What can hang from each mark:
U: P W
W: U Y
X: A B Y
B: C W
A: X
Y: W X
C: B

Each row was made from one small tree. The marks that hang from a mark follow it in brackets, in alphabetical order. Every link used is in the known rows. Write each row's tree.
Known rows:
W{U Y{X}}: [ -7.1  13.8  -5.6   6.6   1.6  -7.3  -5.4 -10.8  -3.1  -0.2  -2.0  -4.9
   5.7  -1.8   5.2  -4.6  -9.7   0.4  -0.4   5.6  18.3  -3.7  -5.5]
W{U{P} Y{X}}: [ -3.4   6.7  -9.8   1.2   3.8  -0.6  -4.5 -11.4  -6.6 -12.2   2.8   2.5
   8.5  -6.9  -3.8  -2.5 -17.0   5.4  -0.3  12.0  48.8  -1.4  -0.3]
A{X{B}}: [  4.6 -16.4   1.2   9.8  -2.1  16.5   2.8  -9.0   9.8   6.2  -9.1  28.1
  -1.7 -11.8  -3.0   2.2  10.4  -2.3  19.1 -21.5  -6.5  -3.7 -16.9]
C{B}: [  9.4 -11.5 -10.5 -13.1   5.4   1.2   4.0   3.3   8.5   7.9  -0.1   2.7
  -2.1   7.6   7.9  -2.5  12.7 -10.4   1.0  -2.1  20.7   4.2 -19.9]
W{U Y}: [ -4.2  -1.2 -11.1  -4.3   3.7  -1.7  -3.0  -3.8   3.7  -0.5  -7.4 -14.0
   6.4 -17.2  -1.6  -0.7   0.4  -5.5  -1.7   6.0  -4.3  -3.3 -11.2]
U{P W}: [  5.2 -18.4 -10.2   2.9  -1.7  15.4   1.9  -4.1  -3.8 -23.0   9.1  18.0
   5.4  -3.0  -8.6  14.8  -6.9   0.2  -4.6   2.7  44.5  -0.9   0.4]
B{C W{U}}: [ -1.5  -3.4  -6.7 -12.8  -1.4  14.6   0.4  11.2   3.0  -1.8   1.2 -15.7
  -1.2   1.7   4.9   0.5  -8.6   4.7  -2.3   9.4  -3.5   2.7  13.7]
A{X{B Y{W}}}: [ -4.3   6.1   7.9  17.4  -5.3  -3.9   2.2  -9.2  -0.5  -4.1 -14.2   5.0
  -4.7  -4.1  -1.1  -0.1   9.5  -5.3  10.4 -23.8 -29.6  -4.0  -1.1]
Y{W}: [  2.9   1.2  -6.7   1.6  -6.5  -2.3   2.4   0.6   6.7  -9.6  -7.7 -11.6
  -4.2   6.3  10.8   6.1   0.1  -5.5  -3.2  -7.9  -9.8  -2.4  -6.6]
U{W}: [  1.8 -12.0  -6.1   8.1  -4.6   9.1   1.2  -2.9   0.1 -11.6   4.7   6.5
   2.6   1.7  -0.5  12.2   1.7  -6.0  -3.7  -4.4  12.3  -4.0  -4.4]
B{C W{Y}}: [ -1.8   9.9   0.6  -3.6   3.3  24.6   0.9   2.6   4.3  -7.2  16.7 -12.1
  -1.4 -14.3  11.1   2.1  -6.5  18.6  -7.8  -1.1  -3.7  -3.2  -2.6]
X{A B{C W} Y}: [  6.1  -0.7  20.5   2.8   2.4  -9.3   0.7   8.3  -0.2  11.9   5.7   5.3
  -4.9   2.4  -5.7  -7.6  11.0   2.9  -0.8 -14.3 -44.6   4.6  10.9]
U{P}: [ 12.4 -17.3 -14.7  -3.6   2.8  15.9   2.9  -5.7   8.0 -15.3   2.7  14.5
   3.1  -9.3  -4.3   5.4  -2.9   2.7   2.2  -5.2  39.0   1.9  -9.4]
W{U}: [  2.1 -12.4 -14.3  -5.7  -0.9  -1.4  -0.9   0.3   6.8   0.6 -11.3  -5.8
   3.2  -2.0  -1.4   0.9   1.1 -11.9   2.8   2.8   2.7   0.7  -5.1]
B{W{U}}: [ -0.8  -6.9  -9.7  -5.7  -6.5  10.4   1.2   3.2   5.4   4.4  -5.4 -16.9
  -0.5   4.9   2.4   4.5   4.0  -4.0  -1.1   9.7  -7.2   0.0   5.1]
A{X{B{C W{Y}}}}: [ -5.5   5.2  11.4   4.3   2.0  32.0   2.1  -0.8   3.1   2.3   9.0  12.3
  -3.6 -21.2   3.3   1.5  -2.4  18.2   8.8 -10.9 -18.3  -5.1  -4.9]
C{B{W}}: [  6.5  -4.2  -6.3 -13.6  -0.9  11.6   6.0   5.1   7.7  11.4   6.3  -7.5
  -5.7  15.6  11.1   1.6  15.7  -3.3  -2.4   5.6  12.6   2.6  -9.9]
A{X{B{C} Y}}: [  1.1  -2.7   7.5  10.4   5.4  12.8   0.6  -7.0   1.0  -4.2  -1.6  23.0
  -1.1 -16.5  -5.0  -6.1   3.3   5.0  15.2 -26.7 -11.7   0.2  -0.5]
B{W{U{P} Y}}: [ -4.2  -1.3 -11.6 -10.7   0.8  16.0   0.1  -1.4  -0.3  -9.4   4.9 -12.3
   5.6 -13.9  -6.4   5.5  -5.4   7.1  -5.9  21.0  20.6  -1.0   4.1]
X{A B{C W{U}}}: [  2.7 -14.1  11.7 -12.6   0.5 -11.1  -1.1  21.2   2.0  19.8  -4.9  -0.2
  -3.3   7.2  -6.9  -3.7   0.2  -5.7   2.2   5.4 -42.7   5.7  12.1]
A{X}: [  6.4  -5.3  -7.7   6.5  -6.4  29.0   2.0 -13.5  15.1  -6.7  -6.3  21.9
   2.4 -12.4   3.9   7.8   6.1   4.1  14.3 -22.9  20.9  -5.8 -21.1]
W{U{P} Y}: [ -0.5  -8.5 -16.2 -10.7   6.8   4.8  -2.0  -4.4   0.6 -12.9  -2.5  -2.3
   9.5 -21.1  -9.7   2.6  -8.3   0.4  -2.0  13.5  29.6  -0.3  -6.0]

Which tree is each row?
[ -2.9   7.6 -10.4  -0.5  -6.4  -9.6  -1.6  -1.9  -7.2 -17.0  -8.8  -4.6
   0.8  17.6   2.2   2.3 -22.0  -1.1  -1.8  11.4  38.6   1.1  13.9] | Y{W{U{P}} X}
[ -3.2  -4.4 -12.6 -26.0   6.9   7.3   1.7   6.1  -3.5   4.0   6.2 -14.1
   2.7  -1.8  -2.9   0.8   1.3   0.3  -7.3  31.2  32.3   4.3  -2.3] | C{B{W{U{P} Y}}}
[ -5.0  -8.0  -3.1  -1.2   2.4 -27.4   0.8   3.3 -11.4  -9.3 -14.5 -10.6
  -0.5   0.2 -14.9  -3.9  -2.1 -15.7  -0.6   9.5 -16.9   6.1  19.7] | X{B Y{W{U{P}}}}
[ -4.0   8.1  -1.5  16.0   0.0   9.9  -2.4 -14.7 -13.3 -23.7  18.6  18.4
   7.3  -2.0  -2.9   9.1 -17.0  11.3  -7.6   6.1  58.4  -5.7  -0.6] | U{P W{Y{X}}}
[ -2.3   7.8   8.1  17.4  -3.8 -19.1   1.8  -1.6  -4.0   4.1  -5.9   4.3
  -8.4  20.2  10.5  -3.0  -5.0  -6.3   3.5 -10.2 -17.8  -1.7   4.4] | Y{W X{B}}
[ -5.9 -12.0  -2.5  -7.1   5.1   2.5   0.7   3.8  -4.9   3.7   1.6  -5.8
   1.3 -13.8 -14.3   0.7  -0.6  -0.3  -1.6  21.0  -8.1   0.8   9.5] | X{B{W{U{P} Y}}}
[  6.7   3.4  19.1  14.2  -7.3 -11.0  -0.1  -0.3   2.4  21.9   2.6  19.0
  -6.2  21.6   1.9  -2.9  10.0   0.8   4.1 -10.5 -19.3  -0.5   1.6] | Y{X{A B{W}}}
[  2.8  24.5  12.6  12.1  -7.4   0.4  -3.0  -9.1   3.4   9.2   9.8   4.4
   0.8   8.6   9.6   1.1   4.1  14.6  -5.1  -8.5   2.6  -6.3 -10.6] | B{W{Y{X{A}}}}
[  3.5  -7.5   6.2   5.8  11.0  -6.5   1.7   1.8  -2.8  -1.5   3.3   5.3
  -3.0 -10.6  -3.6 -10.4   3.1  -2.2   3.8 -16.8 -26.3   5.1   6.4] | X{B{C} Y}
[ -6.7   2.5  -7.8 -20.8   4.0   0.2   1.2   6.9  -0.1  15.8   2.0 -26.2
   0.1   2.9   4.8  -2.0  10.1  -5.4  -6.8  23.4   1.0   1.3  -6.7] | C{B{W{U Y}}}
[ -0.1  -8.9 -16.1 -11.5  -3.4  -5.6   0.7   4.7  -0.4 -14.9 -13.6 -11.2
   2.1   3.1  -3.3   6.1 -12.6  -7.4  -2.8  13.3  17.0   2.3   8.4] | Y{W{U{P}}}
[ -1.0  -7.7  -7.7   3.5   3.5  14.7  -0.1  -7.4  -6.2 -23.5  14.8  10.8
   8.5 -16.6  -9.6  13.7  -7.5   6.1  -9.0   6.8  37.9  -4.9  -6.3] | U{P W{Y}}
[  6.3  16.9   8.4  10.1 -11.5 -20.5  -2.5  -2.5   4.6   1.1  -7.2   5.2
  -2.6  25.3  12.3   2.1  -1.2  -1.9  -2.2 -16.0  -1.0  -3.0  -6.7] | Y{W X{A}}
[ -0.6   6.9  -3.1 -11.9   4.0  11.4   3.9   1.5   4.4   9.8  12.1 -14.2
  -2.7   1.1  11.5   0.4  14.8   3.3  -7.4   8.4   6.7  -0.3 -16.5] | C{B{W{Y}}}
[  3.2  22.8  12.1  -4.3  -1.8  -8.6  -0.6  -1.2   0.9  20.6  11.7   2.2
  -2.0  20.8  12.6  -4.1  11.4   6.2  -6.1   2.7  16.4  -0.8 -16.6] | C{B{W{Y{X{A}}}}}
[ -8.1   6.9  -3.8 -11.2   3.2  14.3  -1.4   8.1  -0.4  -3.1   6.8 -23.0
   1.9 -11.4   5.2  -0.5 -10.3  10.2  -7.1  13.5  -7.7  -1.0   6.5] | B{C W{U Y}}
[ -0.8  -6.9 -10.7 -21.4  -0.5   0.5   2.9  10.8   3.1  16.0  -3.4 -18.7
  -3.5  16.9   5.5  -1.4  11.0 -10.7  -1.7  19.5   5.8   4.7  -0.6] | C{B{W{U}}}
[  3.5   4.6  18.4   1.8   2.5 -31.7  -0.9  12.0  -2.7   2.2  -7.0   0.8
  -5.6   5.8  -1.3  -7.4   2.0  -6.0  -1.5 -18.2 -54.2   4.3   6.9] | X{A B{C} Y{W}}
[  9.6  -9.2  12.9   8.8   2.8 -25.7  -0.7  -3.4   4.2  13.6  -7.9  13.2
  -0.5  -1.7 -11.7  -7.5  21.6 -12.8   4.3 -21.8 -39.4   2.5  -9.0] | X{A B Y}
[  1.9  -9.4 -11.4 -18.4   1.7  22.3   0.9  10.9   0.0 -13.7   5.1  -5.7
   1.6  -2.8  -3.7   3.6 -16.7   9.5  -3.1  16.9  29.0   5.7  17.4] | B{C W{U{P}}}
[ -2.9   1.6 -11.9  -4.8  -2.2 -15.7  -0.7  -1.5  -6.9 -21.3 -12.8 -17.5
   3.4   1.1  -8.2   1.2  -6.6  -7.6  -5.2   7.8  11.0   3.9  15.7] | X{Y{W{U{P}}}}
[-10.1   7.0  15.7  17.8   7.6  -3.9  -3.4  -0.5 -17.2  -6.2  19.0  14.9
  -0.5  -1.1   2.3  -2.2 -17.2   7.6  -2.8  -1.8   1.2  -3.3   8.2] | U{W{Y{X{B{C}}}}}
[ -2.7   7.4   7.9  18.1   5.9 -10.1  -0.9 -11.0  -3.2   7.8   6.5  12.7
  -1.3  -4.2   3.5  -7.5   0.0   2.1   4.5  -9.8  -6.0  -3.6  -9.5] | W{Y{X{B}}}
[  0.2   0.1  10.4   5.7   5.6   2.8   3.4   3.9  -3.8   2.0   9.7  -2.7
  -6.3  -2.8   0.5  -7.6   6.2   5.6  -0.3  -9.0 -33.0   4.3  17.5] | X{B{C W} Y}
[ -5.0   2.9   8.0  11.3  -3.4  26.5   2.7  -9.8   5.8   8.9   2.2  10.6
  -2.3 -18.5   0.6   4.7  12.1  10.0   9.9 -11.5 -20.0  -8.4 -12.7] | A{X{B{W{Y}}}}
[ -8.4  13.1  -5.7   6.0 -10.4  -1.4  -1.6  -9.3  -1.3 -12.6 -22.6 -13.0
   2.2  -1.4   0.3   2.9   2.3  -5.6   6.9  -9.2  -7.0  -4.3   3.9] | A{X{Y{W{U}}}}
[  9.6  -1.8  17.5   7.8   4.1 -16.8  -2.5   5.4   1.0  12.2   3.8  28.2
  -3.6  11.5   1.5  -9.3  -6.3   0.9   7.0 -18.6  -9.1   3.2  -1.3] | Y{X{A B{C}}}
[ -0.5   8.4   2.2  -1.5  -7.9 -35.2  -3.9   3.2  -0.2   0.4 -21.1 -20.8
   2.5  10.7  -4.1  -1.6   8.0 -16.2  -5.6  -4.2 -32.8   1.3   3.2] | X{A Y{W{U}}}
[ -6.3   2.8   8.0   2.3   0.3  -2.4  -0.9  10.2  -8.4  11.1   3.3  -1.2
  -6.2  14.6   4.1  -7.9 -14.2   3.9   3.9   8.8  -9.1   3.7  24.4] | Y{X{B{C W{U}}}}
[ -1.1  13.8   4.6   4.4  -1.7 -21.6  -8.1  -7.1   0.4   8.8  -6.7   0.9
   7.3   2.7  -0.8  -4.9  -2.8  -2.3  -0.8  -0.1   4.9  -3.8 -11.5] | W{U Y{X{A}}}
[  6.4  -2.8  17.0   9.9  -3.3 -15.4   1.3  -0.3   2.4  15.9  -1.2   4.2
  -4.3   5.4  -8.1  -3.0  24.4  -5.3   1.0 -14.7 -46.7   1.5   1.7] | X{A B{W} Y}
[ -4.4   1.7  -8.6 -16.9   6.5  21.1  -1.1   6.8  -3.1 -14.2  11.2 -12.3
   4.5 -17.2  -3.5   1.9 -17.9  16.0  -7.6  20.3  23.2   2.6  12.4] | B{C W{U{P} Y}}
[  0.3  -0.2  15.0   6.3  -7.6 -22.1  -2.8   5.6  -2.3  25.9  -7.6   6.4
  -3.9  24.5  -4.2  -5.0   5.0  -7.7   5.1   4.4 -24.2   1.9   9.7] | Y{X{A B{W{U}}}}
